Every row comes from one small tree of marks. The marks that hang from a mark follow it in brackets, in the order of their numbers. Every link used is in the known rows. Which tree was each row made from?
Known rows:
J_687(J_451): [ 3.42 -2.00  0.99  2.11 -1.25 -0.08 -1.39  1.09  2.80  1.22  1.98 -2.91
  2.14 -0.66 -3.70  0.83 -2.60  3.32 -2.03  0.56  4.22  0.00  2.70 -0.35]
J_687(J_138 J_403 J_451(J_50)): [ 3.57  0.16  0.31  1.43 -2.55  0.09 -1.79  1.48  4.65  2.53  2.53 -2.26
  4.07  0.79 -1.66  1.54 -0.64  2.20 -2.43 -0.88  5.51  1.26  4.26 -3.29]
J_451(J_50 J_403(J_655)): [ 3.47 -1.52  1.89  4.73 -0.30 -0.79  0.41  2.24  2.01  2.88  3.12 -0.34
  3.08 -0.17 -1.81  0.06 -0.38  2.72 -1.80  0.77  3.37  0.37  1.02 -4.39]
J_138(J_687(J_403(J_787 J_935) J_451)): [ 4.46 -3.03  0.67  0.44 -2.31  0.20 -0.33  0.41  1.58  2.15 -0.78 -2.11
  4.72 -1.39 -3.46 -0.03 -0.47  4.97 -2.45 -0.82  1.85  0.50  4.97 -1.18]
J_50(J_451(J_403(J_137 J_655 J_787))): [ 1.45 -3.91 -1.75  2.54  0.19 -2.95  1.70  2.19  1.60  6.46 -2.85  1.32
  1.32 -0.13 -5.07 -3.03  0.11  4.11 -3.24  0.12  1.17 -3.82 -0.35 -2.32]
J_451(J_687): [ 3.99 -3.70 -0.19  2.30 -1.00  0.47 -2.47  0.64  2.17  1.77 -0.18 -0.70
  1.93 -2.78 -5.65  0.28 -1.84  3.51 -2.56 -0.10  2.22  1.07  2.46 -0.21]
J_50(J_451(J_687(J_138 J_403(J_787)))): [ 2.79 -4.35 -1.86  1.35 -1.97 -0.44 -0.76  1.86  3.69  4.45 -3.54  2.01
  2.90 -2.77 -7.26 -0.27  0.05  3.78 -2.68 -2.25  1.57 -0.70  4.06 -2.25]
J_50(J_451(J_687(J_138 J_403))): [ 4.18 -4.61 -1.34  2.42 -1.44  0.33 -2.15  2.16  3.27  3.55 -0.89  1.04
  2.25 -2.84 -5.95 -0.91 -0.98  4.21 -3.29 -1.03  3.78  1.21  3.83 -1.68]
J_687(J_451(J_403(J_655 J_787))): [ 1.76 -4.05  1.66  3.68  0.69 -0.78  2.23  2.05  2.75  1.57  1.17 -0.18
  3.78 -1.42 -3.77 -0.38  0.99  4.10 -0.12  0.00  2.34 -1.63  2.65 -2.73]
J_138(J_50 J_451(J_403) J_687): [ 4.20 -3.63 -2.52  3.21  0.21  0.08  0.82  0.97  2.37  4.62  0.68 -3.43
  4.90 -3.77 -4.23 -1.28 -0.63  3.13 -4.91 -0.51  3.94 -1.46  1.98 -0.82]
J_451(J_403): [ 2.54 -1.97  1.12  3.86  1.22 -0.45 -0.61  0.43  1.99  2.74  0.36  0.33
  1.52 -0.73 -3.74 -1.53 -1.12  3.34 -3.27 -0.06  4.08 -0.31  0.73 -2.23]
J_403(J_137): [ 2.80 -1.26 -1.59  0.67 -0.78 -1.49 -2.45 -0.19  2.26  4.80 -1.86 -1.75
  0.47  1.10 -3.90 -0.91 -1.90  2.82 -4.38  0.65  3.27 -0.92 -0.24 -0.19]
J_451(J_50 J_403(J_137) J_687): [ 2.34 -2.15 -2.70  1.30 -0.48 -1.60 -2.08  0.17  2.66  4.96 -0.59 -0.07
  2.58 -0.77 -3.33 -2.77 -0.65  3.40 -5.22 -0.16  1.94 -1.10  0.93 -1.29]
J_50(J_451(J_403)): [ 2.72 -2.70  0.02  3.92  0.39 -1.55 -0.09  1.77  1.74  4.11 -0.05  0.49
  0.84 -1.30 -4.92 -2.20 -2.30  3.72 -4.15 -0.04  3.52 -1.42  0.96 -2.21]
J_50(J_451(J_687(J_138 J_403(J_935)))): [ 6.52 -4.09 -0.10  2.23 -1.79 -0.45 -2.71  2.56  2.40  3.51 -0.28  0.66
  1.98 -2.31 -3.83 -2.73 -0.94  5.26 -3.62 -0.63  2.38  3.28  5.17 -1.46]
J_687(J_138(J_451) J_403(J_655 J_787)): [ 3.21 -3.68  0.13  2.47 -1.13  1.01  2.10  1.95  3.66  4.57 -1.03 -0.80
  4.02 -1.19 -4.48  1.00  1.39  2.49  0.17 -0.85  3.00 -0.01  2.55 -3.86]
J_787(J_403(J_935)): [ 6.68 -0.94  3.19  3.47  0.29 -0.84 -2.40  0.85  1.80  0.91  0.30 -2.12
  2.01 -0.42 -2.62 -0.23 -2.18  5.56 -3.68  1.81  3.19  2.49  2.86 -1.59]
J_787(J_403(J_137 J_655 J_935)): [ 6.68 -2.34  2.00  2.95  0.57 -1.73 -1.94  1.63  1.41  2.20  0.20 -2.24
  1.83  0.82 -1.37 -1.58 -1.05  6.59 -3.32  3.38  2.92  2.04  1.40 -1.48]
J_687(J_138 J_451): [ 3.54 -1.99  0.28  1.87 -0.60 -0.55 -2.45  1.78  4.99  1.70  0.94 -2.63
  2.00 -0.28 -2.14  0.44 -1.74  2.32 -2.76 -0.95  5.37 -0.19  4.41 -0.45]
J_138(J_50 J_451 J_687(J_403(J_787))): [ 3.22 -2.80 -2.79  0.77 -2.56  0.82  2.03 -0.04  1.89  5.15 -1.69 -2.95
  6.44 -3.06 -6.77  1.47  0.45  2.94 -2.88 -1.22  1.85 -1.25  2.28 -2.10]
J_687(J_451(J_50 J_403)): [ 2.64 -0.67  0.67  3.05 -0.82 -1.23 -0.30  1.44  3.33  2.33  3.34 -2.02
  3.45 -0.12 -1.94 -0.35 -1.49  2.74 -3.10 -0.10  4.19 -0.86  2.83 -2.71]
J_451(J_687(J_403)): [ 3.64 -3.84  0.33  2.47 -1.12  2.06 -1.45 -0.06  1.52  1.57  0.41  0.77
  3.11 -2.55 -6.36  0.17 -0.48  4.81 -1.62  0.68  3.13  2.57  2.03 -1.70]
J_451(J_50 J_403): [ 2.76  0.20  0.88  3.35 -0.46 -1.18 -0.85  0.82  2.38  3.67  1.23 -0.57
  2.36  0.10 -2.42 -0.38 -1.30  2.12 -3.67 -0.35  3.58 -0.51  0.87 -3.56]
J_50(J_451): [ 3.78 -2.11 -0.20  2.70 -1.85 -1.44 -1.24  1.89  1.87  4.07 -0.19 -1.39
  0.42 -1.00 -5.45 -0.14 -3.34  3.24 -3.61  0.22  2.95 -0.88  1.28 -1.13]
J_687(J_451(J_50 J_403(J_655 J_787))): [ 1.89 -1.80  1.37  3.21 -1.00 -1.47  2.27  2.42  2.89  2.58  2.34 -1.01
  4.67 -0.50 -2.44  0.62  0.49  2.85 -0.49 -0.51  1.81 -1.93  2.97 -4.06]
J_451(J_50): [ 3.62  0.72  0.54  1.89 -2.68 -1.09 -1.81  0.91  2.44  3.47  0.97 -2.12
  2.03  0.57 -2.96  1.77 -2.47  1.37 -3.13  0.06  2.90  0.28  1.35 -2.72]
J_687(J_138 J_451(J_403(J_787))): [ 1.24 -2.39 -0.09  1.93  0.97 -1.62  0.17  1.36  5.42  2.86 -1.59 -0.15
  3.26 -0.92 -3.08 -1.06  0.62  2.50 -2.72 -2.58  3.61 -2.65  4.16 -1.74]
J_403(J_137 J_655 J_787 J_935): [ 4.27 -2.09  0.31  0.71 -1.24 -2.59 -0.61  1.28  0.95  4.66 -2.32 -1.28
  1.47  1.29 -2.29 -1.98  0.12  4.09 -2.10  0.96 -0.43  0.20  1.34 -1.38]

Write each row's tree:
[ 4.68 -4.71 -2.46  1.80  0.06 -2.76 -2.18  1.91  0.93  5.28 -1.38  0.60
  0.55 -1.77 -3.67 -6.34 -1.63  6.21 -6.11  0.56  0.67 -0.10  2.24  0.37] | J_50(J_451(J_403(J_137 J_935) J_687))
[ 5.59 -3.78  3.35  4.71  0.92 -0.77  0.25  2.93  1.27  0.62  4.64 -1.46
  2.91 -0.85 -0.20 -2.93 -0.35  5.95 -1.05  1.61  3.40  2.29  3.68 -1.91] | J_687(J_451(J_403(J_655 J_935)))
[ 3.39 -1.36 -0.28  1.33 -2.69 -0.21  0.11  1.49  2.04  3.32  3.43 -2.72
  3.96  1.79 -2.01  0.59 -0.23  4.24 -1.60  2.09  4.10  0.87  1.20 -3.03] | J_687(J_403(J_137 J_655) J_451(J_50))
[ 3.17 -4.55 -3.34  0.48 -1.45  1.54 -0.43 -0.57  1.79  5.11 -1.10 -1.67
  2.97 -2.04 -6.27 -1.81 -0.68  4.54 -3.28  1.18  2.69  0.35  0.52 -0.15] | J_138(J_451(J_687(J_403(J_137))))
[ 3.80 -0.16 -0.92  1.71 -2.52  0.72 -0.36  1.21  4.06  5.33  1.06 -2.68
  3.88  0.05 -2.61  1.11 -0.93  1.04 -2.96 -1.00  4.61  0.56  2.46 -3.77] | J_687(J_138(J_451(J_50)) J_403)
[ 3.45 -4.39 -3.73  0.65 -1.42 -0.73 -2.80  1.36  3.38  5.72 -2.72  0.90
  1.50 -1.39 -5.58 -2.68 -0.67  4.40 -4.94 -0.47  3.48 -0.16  2.50 -0.53] | J_50(J_451(J_687(J_138 J_403(J_137))))
[ 3.42 -1.93 -1.33  3.75  0.29 -0.57  1.47  1.05  2.38  4.26  1.89 -2.33
  4.06 -2.41 -4.15 -1.59 -0.29  3.22 -3.23  0.28  3.47 -0.55  0.81 -1.83] | J_138(J_50 J_451(J_403))
[ 4.57 -3.66 -1.99  2.47 -2.05  1.78  0.62  0.69  1.64  3.01  1.94 -2.08
  5.69 -4.06 -6.97  0.15  0.22  4.58 -1.79  0.96  2.38  2.27  2.07 -1.35] | J_138(J_50 J_451(J_687(J_403)))
[ 3.82 -1.69 -0.16  1.21 -3.31  1.03 -1.16  0.65  2.52  2.17  2.52 -3.49
  5.08 -0.80 -3.06  2.18 -1.71  3.15 -3.20 -0.48  5.01  0.14  3.90 -2.22] | J_138(J_687(J_403 J_451(J_50)))
[ 3.87 -3.50 -4.52  0.59 -1.95  0.79  0.07 -0.12  1.61  5.15  0.19 -2.47
  4.75 -2.51 -6.54 -1.65  0.50  4.88 -3.50  1.54  2.16  1.02  0.87 -0.21] | J_138(J_50 J_451(J_687(J_403(J_137))))
[ 2.73 -1.12 -0.61  2.98 -0.30 -1.98 -0.36  1.51  2.05  5.06  1.30 -0.71
  2.30  1.15 -1.17 -1.72  0.14  2.97 -3.72  1.17  2.99 -0.92 -0.32 -3.20] | J_451(J_50 J_403(J_137 J_655))
[ 3.00 -2.33 -0.33  3.30 -0.52 -0.53 -1.39  0.96  2.64  2.82  1.33  0.20
  3.40 -2.33 -3.73 -0.76 -0.72  2.99 -3.56 -0.73  2.23  0.25  2.39 -2.49] | J_451(J_50 J_403 J_687)
[ 2.03 -2.81 -2.28  2.11  0.37 -2.65 -0.82  1.15  1.84  6.44 -1.83  0.34
  0.12  0.07 -4.48 -4.01 -2.03  4.03 -5.96  0.35  3.24 -2.78 -0.34 -1.00] | J_50(J_451(J_403(J_137)))
[ 2.53 -4.27 -2.96  1.55  1.86 -1.27 -3.13  0.66  4.46  4.49 -2.78  1.09
  1.49 -1.41 -3.09 -3.95  0.40  3.38 -5.47 -1.19  3.65 -0.92  2.08  0.14] | J_451(J_403(J_137) J_687(J_138))
[ 4.69 -1.33 -1.98  2.17 -1.31 -0.77 -0.84  2.08  4.36  4.74  0.67 -3.90
  3.49 -1.66 -3.36  0.27 -0.80  1.57 -3.58 -0.68  4.05  0.03  2.70 -0.89] | J_687(J_138(J_50 J_451))
[ 4.85 -3.68 -0.61  4.95  1.21 -0.52  1.43  3.35  3.86  4.10  2.55 -1.96
  4.30 -2.39 -2.00 -1.75  1.54  2.87 -2.11 -0.01  4.35  0.18  2.45 -2.81] | J_687(J_138(J_50 J_451(J_403(J_655))))
[ 4.36 -3.77  0.16  4.34  0.25 -0.56 -1.61  3.20  4.26  2.73  2.06  0.64
  3.81 -2.33 -1.36 -0.93  0.85  2.63 -2.27 -0.88  3.38  1.06  3.86 -3.32] | J_451(J_50 J_403(J_655) J_687(J_138))
[ 2.85 -4.19 -1.51  3.22  1.39 -0.63  1.44  1.40  2.03  5.59  0.56 -1.95
  2.02 -0.67 -2.97 -3.04 -0.27  3.88 -2.77  1.51  3.37 -1.65 -0.62 -1.61] | J_138(J_451(J_403(J_137 J_655)))
[ 3.53 -0.22 -2.80  0.47 -1.13 -1.08 -2.33  0.26  3.31  5.40 -1.48 -0.79
  3.12  1.13 -3.38 -1.01  1.38  3.26 -4.72  0.30  4.73  1.23  1.06 -1.78] | J_687(J_138(J_50) J_403(J_137))
[ 4.95 -2.80 -1.77  2.30 -2.84 -0.19 -0.55  1.52  0.91  4.28  0.41 -1.46
  4.20 -2.65 -6.26  0.52 -1.39  4.24 -4.61  0.02  3.87  0.32  2.20 -1.80] | J_138(J_50(J_451) J_687(J_403))
[ 4.46 -2.86  0.84  3.04  0.85 -1.02 -1.19  1.22  2.62  2.26 -0.48 -2.05
  1.95  0.22 -3.58  0.35 -0.87  5.32 -3.08  2.90  4.38 -0.01  0.28 -1.70] | J_787(J_403(J_137 J_655))
[ 3.24 -0.85 -1.26  2.84 -0.22 -0.95 -0.13  1.73  4.92  5.67  0.74 -2.38
  2.97 -0.67 -1.19 -1.13 -1.06  0.65 -4.27 -1.81  4.28 -1.51  2.66 -3.12] | J_687(J_138(J_451(J_50 J_403)))
[ 1.92 -2.16 -1.52  1.87 -0.48 -1.62 -1.12  1.39  5.06  4.38 -2.54  1.17
  3.97 -2.01 -3.59 -0.73  0.97  1.38 -3.68 -3.35  1.18 -1.87  4.16 -3.12] | J_451(J_50 J_403(J_787) J_687(J_138))
[ 2.91 -2.64 -1.62  0.62 -2.56  0.41  0.69  0.41  2.49  2.25 -0.15 -2.29
  6.66 -2.19 -6.03  2.01  0.73  4.13 -2.38 -1.00  2.88 -0.80  3.83 -1.62] | J_138(J_50 J_687(J_403(J_787) J_451))
[ 6.72 -3.04 -0.61  2.52 -2.87 -0.91 -1.33  2.38 -0.12  2.85  1.90 -0.26
  3.84 -3.16 -5.66 -2.39 -0.44  6.62 -3.17  1.31  0.76  4.20  3.64 -1.41] | J_138(J_50(J_451(J_687(J_403(J_935)))))
[ 4.62 -1.89 -1.88  1.34 -3.15  0.09 -0.79  1.23  2.87  4.93  0.62 -5.49
  3.65 -1.99 -3.11  1.71 -3.46  0.76 -4.61 -0.98  3.21 -1.91  2.53 -1.33] | J_138(J_451(J_50) J_687)
[ 6.89 -3.46  1.67  3.48 -0.83  1.10  0.14  2.71  2.20  3.67  2.34 -2.18
  3.28 -0.62 -0.87 -1.44  0.22  4.01 -0.96  0.96  3.68  3.93  3.55 -3.09] | J_687(J_138(J_451) J_403(J_655 J_935))
[ 3.64 -5.10 -1.64  3.79  0.91 -1.20 -1.99  2.93  4.23  3.91 -1.06  1.49
  1.42 -3.52 -4.60 -3.13 -1.00  3.69 -4.70 -1.68  3.46 -1.01  3.94 -1.11] | J_50(J_451(J_403 J_687(J_138)))
[ 3.41 -0.52 -1.05 -0.79 -1.60 -2.96 -1.76  0.01  1.55  5.51 -4.28 -1.22
  0.88  1.50 -3.02 -2.33 -0.96  3.57 -4.24 -0.19 -0.27 -0.73  1.13 -0.50] | J_403(J_137 J_787 J_935)
[ 5.01 -2.27  1.20  3.90  0.11 -2.44 -0.82  2.48  0.75  4.10  0.72  0.08
  0.60 -0.95 -2.90 -4.17 -2.34  4.95 -4.60  0.23  2.07  0.56  2.14 -1.92] | J_50(J_451(J_403(J_935)))
[ 2.21 -5.67  0.76  3.95  0.95  0.04  1.12  1.67  2.09  2.25 -0.89  2.09
  3.54 -3.44 -5.60 -0.96  1.57  4.44 -0.61 -0.37  0.64 -0.69  2.28 -2.58] | J_451(J_403(J_655 J_787) J_687)
[ 4.71 -2.70 -1.35  2.31 -1.26  0.73 -2.27  1.21  3.39  2.29  0.55  0.33
  4.79 -2.87 -5.04  0.06  1.39  4.00 -2.60 -0.44  3.94  3.25  3.76 -1.68] | J_451(J_687(J_138(J_50) J_403))
[ 3.26 -2.32 -0.57  2.56 -0.96 -0.45 -0.99  1.26  3.45  2.51  2.38 -2.99
  4.46 -1.46 -1.69  0.06 -1.92  2.59 -4.69 -1.31  4.62 -2.05  3.74 -1.68] | J_138(J_687(J_451(J_50 J_403)))
[ 1.73 -2.08 -1.11  1.35 -1.52 -1.44  0.50  1.04  3.74  3.35 -0.50 -2.08
  5.13 -1.49 -3.04  0.75 -0.84  2.08 -4.11 -2.42  2.41 -3.88  4.08 -2.34] | J_138(J_687(J_451(J_50 J_403(J_787))))
[ 2.70 -2.67  0.37  3.13  1.33 -0.71 -1.30  1.98  4.96  1.91  1.14 -0.80
  2.42 -0.82 -1.71 -1.65 -0.53  2.97 -3.25 -1.25  6.07 -0.75  3.94 -1.31] | J_687(J_138 J_451(J_403))
[ 3.83 -2.32 -0.33  2.22 -0.81  1.53 -0.34  0.92  3.87  4.41 -0.01 -1.95
  2.94 -0.84 -3.84  0.19 -0.64  2.31 -2.52 -0.58  5.15  0.85  2.27 -2.38] | J_687(J_138(J_451) J_403)
[ 5.72 -0.92  0.76  1.66  0.21 -2.11 -2.93  0.18  2.05  2.84 -1.64 -2.47
  1.42  1.08 -2.09 -1.80 -1.96  5.86 -5.30  2.34  3.01  1.13  1.47 -0.33] | J_787(J_403(J_137 J_935))
[ 1.03 -4.76 -3.96  1.00 -0.09 -2.76 -0.12  0.90  2.33  6.31 -4.66  1.89
  1.64 -2.41 -7.15 -3.79 -0.31  4.56 -5.00 -1.03 -0.15 -4.19  0.99 -0.53] | J_50(J_451(J_403(J_137 J_787) J_687))
[ 7.48 -2.44  4.47  4.89  0.62 -0.72 -1.36  2.28  1.33  0.10  2.04 -2.15
  2.47 -0.74 -1.77  0.20 -1.19  6.13 -1.59  2.83  3.15  3.33  2.78 -2.68] | J_787(J_403(J_655 J_935))
[ 4.24 -3.09  0.87  1.20 -1.88  0.42 -0.78 -0.10  0.75  2.43 -1.93  1.20
  3.68 -2.00 -5.57 -0.96  0.52  5.30 -1.35 -0.35 -0.59  2.74  3.54 -2.05] | J_451(J_687(J_403(J_787 J_935)))
[ 3.26 -5.09 -0.84  3.87  0.35 -0.84 -0.74  1.99  1.83  3.19 -0.15  1.13
  1.66 -3.82 -6.18 -2.73 -1.76  4.77 -4.05 -0.42  2.37 -0.76  2.23 -0.99] | J_50(J_451(J_403 J_687))
[ 3.12 -1.49 -2.66 -0.46 -3.32 -0.04 -1.60 -0.04  2.70  4.42  0.72 -3.75
  4.41  0.59 -2.47  0.59 -1.52  3.29 -5.02  0.14  4.79 -1.17  2.57 -1.13] | J_138(J_687(J_403(J_137) J_451(J_50)))
[ 2.95 -1.45 -2.31  0.30 -2.77  0.05 -2.32 -0.31  1.92  4.40 -0.32 -0.47
  3.25 -0.07 -4.68 -0.31 -0.36  3.86 -3.79  0.70  2.25  0.88  0.89 -1.87] | J_451(J_50 J_687(J_403(J_137)))
[ 1.35 -1.06 -1.16  1.74 -0.56 -2.57  0.96  1.20  2.37  6.05 -1.48  0.24
  2.88  1.33 -2.72 -1.19  1.14  2.52 -2.96 -0.15  0.93 -2.87 -0.24 -3.78] | J_451(J_50 J_403(J_137 J_655 J_787))
[ 3.54 -2.27 -0.81  3.02  0.12 -0.79 -2.55  1.72  4.65  3.29  0.18  0.49
  3.17 -1.87 -2.32 -1.22 -0.15  2.12 -4.28 -2.09  3.32  0.05  3.88 -2.56] | J_451(J_50 J_403 J_687(J_138))
[ 2.65 -4.87 -3.37  2.07  0.42 -1.91 -1.56  1.31  1.96  5.32 -1.97  1.10
  0.86 -2.31 -5.72 -4.31 -1.44  4.93 -5.75  0.08  2.08 -2.06  0.95  0.03] | J_50(J_451(J_403(J_137) J_687))
[ 3.85 -1.65  0.04  2.00 -2.89  1.28 -1.78  0.32  1.85  2.33  1.53 -0.30
  4.00 -1.51 -5.01  1.29 -0.63  3.49 -2.14  0.20  2.43  2.38  2.43 -3.12] | J_451(J_50 J_687(J_403))
